Each row was made from one walk, in order. Every step used is in the known rows, and no mark comes twice. Write each row's walk.
Known rows:
b/l/d/e/n/m/q: 1.771; 1.695; 0.064; -2.973; -0.317; 0.642; -1.085; -2.635; 1.148; 2.225; -3.124; -1.338; 2.174; 0.612; 0.080; 3.751; 1.306; -2.795; -0.464; 2.497; 0.282; -0.779; -3.973; -0.522; -0.508
n/l/b: -1.684; -0.983; 1.490; 0.538; 0.529; -1.732; 1.551; 3.622; -2.121; -1.858; 2.938; 2.072; -1.265; -0.876; -0.174; -4.211; -0.810; 0.228; 0.896; -2.449; -1.610; 0.061; 1.630; 0.543; 0.331
b/l/d/e: -0.116; 1.446; -0.549; 0.883; -1.668; 0.192; 1.671; 0.040; -1.125; 0.750; -0.513; 0.211; -0.646; -0.169; 1.920; 0.176; -0.477; 1.025; -1.997; 2.011; -1.087; 0.001; 3.056; -0.050; 0.036
q/l: -2.486; -2.921; -1.378; 4.666; -1.187; -1.820; -0.783; -0.171; -1.057; 0.613; -0.105; 0.880; -2.170; -2.480; 1.112; -0.431; -0.979; 0.763; 1.383; -2.070; 0.490; 0.899; 2.961; -1.238; 1.533
q/m/n/l/b: 0.218; -2.237; 0.770; -0.946; 0.750; -0.088; 0.867; 1.937; 0.920; -3.748; 3.407; 1.058; 0.556; -1.531; -3.488; -2.829; -1.177; 0.097; 4.046; -1.436; -0.367; 0.365; -0.702; 1.722; -0.562
e/n/m/q: 0.566; -0.403; -0.078; -1.332; -0.487; -1.517; -2.724; -1.856; 1.402; 2.268; -1.817; -0.808; 1.653; -0.755; -0.491; 3.723; 1.123; -3.170; 1.021; 0.087; 1.303; 0.106; -3.831; -0.186; -0.132
d/e: -0.625; 0.019; 0.020; 2.094; -1.415; -1.471; 1.062; 0.696; -0.323; 1.437; 1.211; -0.129; -0.441; 0.186; 1.295; -0.795; -1.653; 0.181; -2.135; 0.987; -1.933; 0.900; 2.258; 0.048; 1.232
q/m/b/l/d/e/y: 0.698; -0.645; -0.112; -2.694; 2.891; 0.594; 1.394; 1.150; -0.620; -3.985; 3.216; -2.085; -0.466; 2.596; -1.827; -1.591; -2.643; 5.476; 0.834; -0.189; -0.403; -0.359; -0.808; 0.087; -3.184
m/q/e/b/l: 0.603; 0.024; -1.826; 1.181; -0.340; -0.247; -1.697; 0.155; 3.030; -0.781; 2.498; -0.629; 0.728; 2.750; -0.653; 2.720; 0.003; -1.856; 0.449; 0.377; 1.528; -0.893; -0.934; 1.716; -1.751
n/m/d/e: -0.684; 1.148; 0.938; 0.485; 0.181; 0.318; 0.779; 0.603; -0.054; 1.888; -3.899; -1.966; -0.625; -0.903; -0.516; -1.009; -1.818; 2.200; -1.977; -0.414; -1.688; 1.345; 0.486; -0.185; 3.032
d/e/n: 1.324; -0.255; 1.616; -0.384; -0.497; -1.363; -0.606; -0.969; 0.425; 2.459; -0.800; 1.979; 1.281; 0.577; 0.975; 1.450; 1.649; -2.987; -0.813; 1.631; -0.872; -0.212; -0.241; -1.220; 0.350
m/q: -0.806; -1.004; -2.332; 2.355; -2.103; -3.537; -0.912; -0.581; 1.049; 0.669; 0.939; -0.409; 0.663; -2.277; 0.234; 0.883; -0.552; -1.679; -1.462; -0.051; 0.570; 0.455; 0.822; 0.565; 0.734
m/b: 0.231; -0.738; -1.281; 0.969; 1.034; -4.198; 1.152; 1.897; 0.624; -1.853; 2.224; 1.841; 2.298; -0.684; -2.261; -2.197; 0.209; -0.599; -0.598; -3.189; 0.167; 1.450; 0.480; 0.748; -0.526
n/m/q: -1.193; -0.298; -1.440; 0.841; -1.237; -1.733; -1.524; -0.543; 0.785; 1.380; -0.156; -2.522; 0.142; -1.187; -0.304; 2.037; -1.530; -0.579; 0.114; -0.469; 0.699; 1.071; -1.732; 0.969; 0.454
e/b/l/d: -0.186; 1.644; -0.999; 0.525; -0.284; 0.587; 0.275; 0.872; -0.964; -1.988; -0.599; 1.074; -0.378; -0.547; 1.150; 1.773; 2.176; 0.114; -0.523; -0.867; 0.908; -0.640; 2.348; 1.236; -1.832
n/m/b/l/d/e/r: 0.364; 3.320; 1.247; -2.577; 2.900; 1.449; -1.138; 1.795; -1.696; -2.648; 0.572; -1.637; -0.848; 0.618; 0.232; -2.734; -1.699; 3.257; -0.497; -1.663; 1.528; -0.148; -0.553; 1.699; -0.221
b/l/d/e/n: 1.724; 1.160; 1.007; -1.464; -0.732; 0.210; -0.004; -1.580; -0.376; 1.791; -2.407; 2.168; 1.097; 0.239; 1.587; 2.365; 2.705; -2.268; -0.747; 2.587; -0.364; -0.979; 0.268; -1.365; -0.566
e/n/l/b: -0.034; -1.035; 2.758; -1.610; 1.311; -1.530; 0.296; 2.231; -1.400; -1.083; 1.254; 3.723; 0.197; -0.403; -0.345; -2.433; 1.848; -2.353; 1.708; -1.806; -0.962; -0.731; -0.499; -0.646; -0.208
m/q/e/n/l/d: -0.393; -1.872; -0.672; -1.010; -1.646; 1.696; -1.179; -2.321; 0.659; 2.252; 0.403; 0.210; -1.519; 0.101; 0.563; -0.005; 1.139; -1.197; 0.811; 2.365; 1.944; -1.904; -0.319; -0.850; 0.157
b/l: -1.474; -0.256; -0.343; 2.835; -1.738; -1.675; -1.598; 1.243; -0.969; 0.215; 0.007; 1.301; -2.154; -1.345; 1.633; 2.215; -0.620; 1.477; 1.615; -0.726; 0.649; 0.912; 2.782; -0.196; -0.259
d/l: -1.575; -0.230; 0.226; 5.439; -0.451; -0.479; -0.436; -0.707; -3.329; -0.392; 1.440; 0.291; -2.792; -1.059; 2.132; 0.037; 0.498; 2.334; 0.251; -1.644; -0.866; 1.470; 2.854; -1.311; 0.640
d/e/b/l: 0.650; 1.846; 0.971; 0.979; 0.804; 0.744; 0.016; 1.305; 0.548; -1.465; 0.447; 0.323; 0.499; 2.493; 1.012; 1.495; 0.392; -0.602; -1.287; -0.304; -1.083; -0.219; 0.118; 0.461; -0.729
q/m: -1.146; -4.378; -0.461; 1.203; -2.019; -1.600; -0.913; -0.424; 0.734; -0.461; 2.321; -0.823; -2.734; -1.724; -1.113; 2.514; -2.340; 1.829; 3.742; 0.151; 0.658; 0.642; 2.800; 2.414; -0.936
m/d/e: -0.430; 0.686; -0.008; 1.921; -0.650; -1.299; 1.371; 0.594; 0.211; 1.355; -2.949; -0.099; -0.164; -1.777; -0.071; -2.094; -1.070; 1.199; -3.362; -0.183; -1.909; 0.825; 2.663; -0.656; 3.239
m/b/l/d: 0.358; 0.851; -1.776; -0.068; 0.186; -2.049; 1.477; 0.983; -0.650; -2.019; 0.111; 1.988; 1.278; -1.419; -0.932; -0.573; 1.240; 0.458; -0.276; -1.530; 0.967; 0.548; 1.834; 0.494; -1.481

Write each row's walk:
0.934; -0.240; 3.449; -2.190; 1.722; -0.697; 1.528; 1.939; -0.947; -0.503; 1.278; 3.018; 1.087; 1.257; -0.297; -3.314; 1.138; -2.758; 0.154; -0.445; -2.454; -0.989; -1.203; -0.876; 0.250
d/e/n/l/b
-1.614; 0.180; -1.038; 1.444; -1.408; 2.599; 0.057; -0.074; -1.021; -0.644; -0.479; 0.393; -1.674; -3.035; 0.627; -2.172; 0.452; 2.324; 0.781; -0.039; 1.497; 0.402; 1.844; -0.745; 1.292
m/n/l/d
-1.436; 0.573; -1.626; 1.499; -2.256; -0.753; -0.041; 0.416; -1.866; -0.043; -0.923; 1.386; -1.976; -2.553; 1.837; 1.605; 0.595; 1.680; 0.257; 0.234; 0.982; 0.157; 4.117; 0.250; -0.763
b/l/d
-0.610; -1.020; 3.678; -0.083; 0.019; 2.109; -1.114; -0.369; -0.847; 2.081; -0.894; 1.008; -2.146; 1.258; 1.982; -0.679; 0.384; 0.012; 0.509; 1.008; -0.843; -0.639; -0.792; -2.699; 1.876
d/e/n/l
0.777; 2.479; 0.941; 0.904; 1.446; 0.826; 0.283; 1.268; 1.074; -1.507; -2.877; 0.237; 0.633; 0.906; -0.230; 0.435; 0.921; 0.210; -2.317; -1.196; -1.032; -0.110; 0.487; -0.038; 0.828
m/d/e/b/l
1.840; -0.550; -0.505; -1.778; 0.444; -0.321; 2.825; -0.386; 1.133; -1.944; 1.384; -0.448; 1.318; 0.926; -2.227; -0.160; -1.073; 0.805; -0.025; 1.181; -0.948; -0.143; 0.577; 1.529; -1.626
q/m/b/l/d/e
-0.350; 1.185; -0.102; 0.683; -0.965; 3.166; 1.645; -0.395; -0.318; 0.245; -0.149; -0.689; -0.558; -0.852; 0.804; -3.092; -0.649; 1.612; -1.505; 1.755; -0.652; 0.215; 1.009; -1.044; 2.018
m/n/l/d/e
-0.303; 0.043; 0.511; 0.326; 0.873; -0.834; 1.093; 2.995; -0.362; -2.883; 2.480; 2.205; 1.276; -1.766; -1.790; -4.455; 0.248; -0.701; 1.513; -2.290; -0.628; 0.732; -0.247; 0.270; 0.484
m/n/l/b
0.062; 0.572; -1.820; 0.279; -0.704; 1.110; -0.033; 0.347; 0.408; -0.940; 1.515; 0.462; -0.815; 1.432; 0.441; 1.702; 1.116; -0.017; 0.333; 0.597; 1.493; -0.876; 2.377; 2.078; -2.433
q/e/b/l/d
-1.285; 1.077; 1.360; 1.391; 0.087; -0.364; -2.469; 1.679; -1.775; -0.813; 2.169; -0.858; -3.013; -0.722; 2.567; -2.732; -2.628; 2.476; -1.380; -0.715; 0.810; -0.254; 2.857; 1.339; 1.704
d/e/r
1.154; 2.256; -0.145; -1.850; 1.236; 0.414; 2.495; 0.673; -0.194; -0.555; -0.623; -0.777; 1.799; 1.487; -0.934; -0.730; -0.619; 0.927; -1.317; 0.195; -1.238; 0.733; -0.961; 0.423; -0.735
n/m/b/l/d/e
0.947; -2.375; -0.322; -0.304; 0.771; -2.357; -0.115; 0.796; 1.708; -3.149; 2.152; 0.681; 0.418; 0.081; -3.242; 1.568; -1.240; 1.186; 3.720; -1.672; 0.980; 0.881; -0.225; 1.481; -2.133
q/m/b/l
1.055; 0.708; -1.884; 0.849; 0.946; 0.798; 1.991; -1.350; 1.416; -1.323; -0.057; -1.297; 2.819; 1.029; -0.259; -1.083; 1.243; -3.136; -4.300; 0.056; -1.074; -1.288; -0.841; 0.571; 0.262
m/q/l/d/e/b
1.059; 2.239; 0.402; -0.304; 1.373; 4.236; 1.706; 0.295; 0.911; -2.140; 0.268; -0.762; 1.535; 1.336; -0.232; -2.467; 1.317; -0.280; -2.461; 0.130; -0.618; -0.552; -1.067; 0.401; 0.574
m/n/l/d/e/b
-1.063; -2.031; 0.488; -0.733; -1.499; 2.374; -1.012; -1.200; -0.856; 2.264; 0.454; 1.175; -3.134; 0.269; 1.306; -0.306; 1.084; 0.544; 1.934; 1.766; 1.671; -1.468; 1.532; -0.957; -0.031
q/e/n/l/d
-1.806; -2.214; -1.889; 2.686; -0.586; -1.078; -1.706; -1.518; 0.514; 1.328; -1.315; -2.125; -0.510; -1.718; -0.186; 0.882; -1.733; -0.408; 1.314; -1.709; 0.928; 0.804; -1.625; -0.689; 1.560
n/m/q/l
0.823; 0.334; 2.358; -1.901; 0.367; 0.526; -1.227; -0.787; 0.055; 3.082; -1.988; -0.426; 0.393; 1.446; 0.603; 2.708; 0.436; -1.406; 0.999; 1.018; -0.650; 0.528; -2.686; -0.546; 0.216
d/e/n/m
0.508; -1.469; -0.062; 0.195; 0.505; -0.046; -1.486; -3.088; 1.580; 2.521; -2.574; -1.524; 1.610; 0.254; -0.315; 1.570; -0.139; -3.092; 0.378; 0.363; -0.128; -0.101; -4.174; -1.989; 1.554
d/e/n/m/q/l
1.647; -0.691; -0.830; -0.575; -0.480; -0.556; 0.377; -3.665; 1.130; 2.086; -2.504; 0.927; 2.664; -0.738; 0.318; 0.799; 2.559; -4.661; -2.155; 2.171; -0.229; -1.507; -1.278; -1.999; 0.961
m/q/l/d/e/n
1.923; -0.442; 0.456; -2.435; 1.991; -0.835; -1.783; 0.367; 2.168; 0.279; 0.667; 1.102; 1.778; 3.180; -2.758; 2.338; 0.630; -1.060; 4.062; -0.919; 1.812; 0.579; -3.956; 0.197; -2.319
q/e/n/m/b/l
-1.699; 0.073; 0.525; 1.148; 1.022; -0.365; -0.330; 2.172; -2.149; -0.668; 2.870; -1.688; -2.151; 1.763; 1.782; -2.176; -2.994; 4.807; -1.278; -0.466; -1.228; 0.578; 1.033; -1.437; -0.569
d/e/y
0.537; 1.246; -2.264; -1.413; -0.140; 1.804; -0.636; -0.631; 1.613; -0.386; 0.555; -2.163; 0.491; 2.059; -0.739; 2.944; 0.356; -0.760; 0.450; 0.963; 1.787; -0.937; -1.462; 2.522; -2.489
n/m/q/e/b/l/d
0.607; 2.246; 1.416; -0.535; 2.383; 1.501; 0.907; 1.218; 1.067; -0.501; -3.013; -2.041; 1.203; 1.337; -1.265; -0.609; 0.201; 0.281; -2.849; -1.800; -1.625; 0.474; -1.379; 1.042; 1.453
n/m/d/e/b
1.514; 0.531; 0.622; -1.586; -0.863; -0.464; 0.706; -1.741; -0.312; 2.217; -1.607; 1.977; 1.474; -0.253; 1.191; 1.020; 2.709; -2.799; -1.862; 2.369; -0.689; -0.890; 0.810; -0.810; -0.072
l/d/e/n
-0.756; -1.920; -2.605; 0.780; -2.051; -1.180; -1.615; -0.994; 2.379; 2.702; 2.814; -2.990; -0.567; 1.371; -1.058; 1.671; -3.061; -0.575; 1.407; 1.515; 1.353; 0.554; -1.424; 1.940; -0.363
n/m/q/e
1.593; 0.987; -0.230; -2.920; -0.319; 0.016; -0.304; -2.691; 1.188; 2.609; -2.465; -1.597; 2.652; 0.134; -0.232; 2.451; 1.286; -3.458; -1.540; 2.315; 0.010; -0.649; -3.757; 0.000; 0.041
l/d/e/n/m/q
-1.683; 0.107; 0.819; 0.924; -1.277; 2.377; 1.989; 0.244; -2.009; 1.115; 0.298; -0.754; -2.797; 0.074; 2.300; -2.932; -1.550; 2.492; -2.021; 1.634; -1.663; -0.307; 2.654; -0.743; 1.749
n/l/d/e
-0.175; -1.313; -1.806; -0.496; -0.514; -0.061; -1.101; -3.367; -0.025; 1.847; -3.504; -0.394; 0.922; -2.362; -0.067; 2.056; 1.844; -2.492; 0.955; -0.017; 1.714; -0.670; -1.787; -1.045; 0.323
e/n/m/q/l/d
-1.163; -2.111; -0.691; 0.215; -1.402; 3.247; -0.085; -1.208; 0.181; -1.386; 0.543; -0.988; -2.435; -2.931; -0.970; -0.619; -0.800; 3.044; 3.396; 0.674; 1.814; 0.005; 1.423; 0.612; 0.245
q/m/n/l/d
1.625; 1.270; 0.019; -3.281; 1.663; -0.441; -0.158; -0.159; -0.239; -0.738; -2.335; 1.811; 2.139; -0.106; -1.451; 1.918; 2.963; -0.995; 1.697; -1.194; 1.554; 0.073; -2.150; -0.151; -2.127
e/n/m/b/l/d
-2.769; 0.205; 1.070; 0.143; 1.178; 2.969; 0.512; 1.738; -3.760; -0.998; 2.096; -2.394; -4.246; 1.644; 2.701; -4.102; -2.872; 6.862; -1.173; 0.149; -0.831; -0.526; 1.372; -2.171; 0.056
n/l/d/e/y
2.465; 1.348; 1.948; -2.927; 2.793; -0.529; -0.335; 0.499; 1.261; -0.172; -1.330; 0.923; 3.048; 2.806; -1.922; 1.529; 1.005; -1.465; 1.414; -1.045; -0.229; 0.795; -4.645; -0.928; -1.195
d/e/n/m/b/l
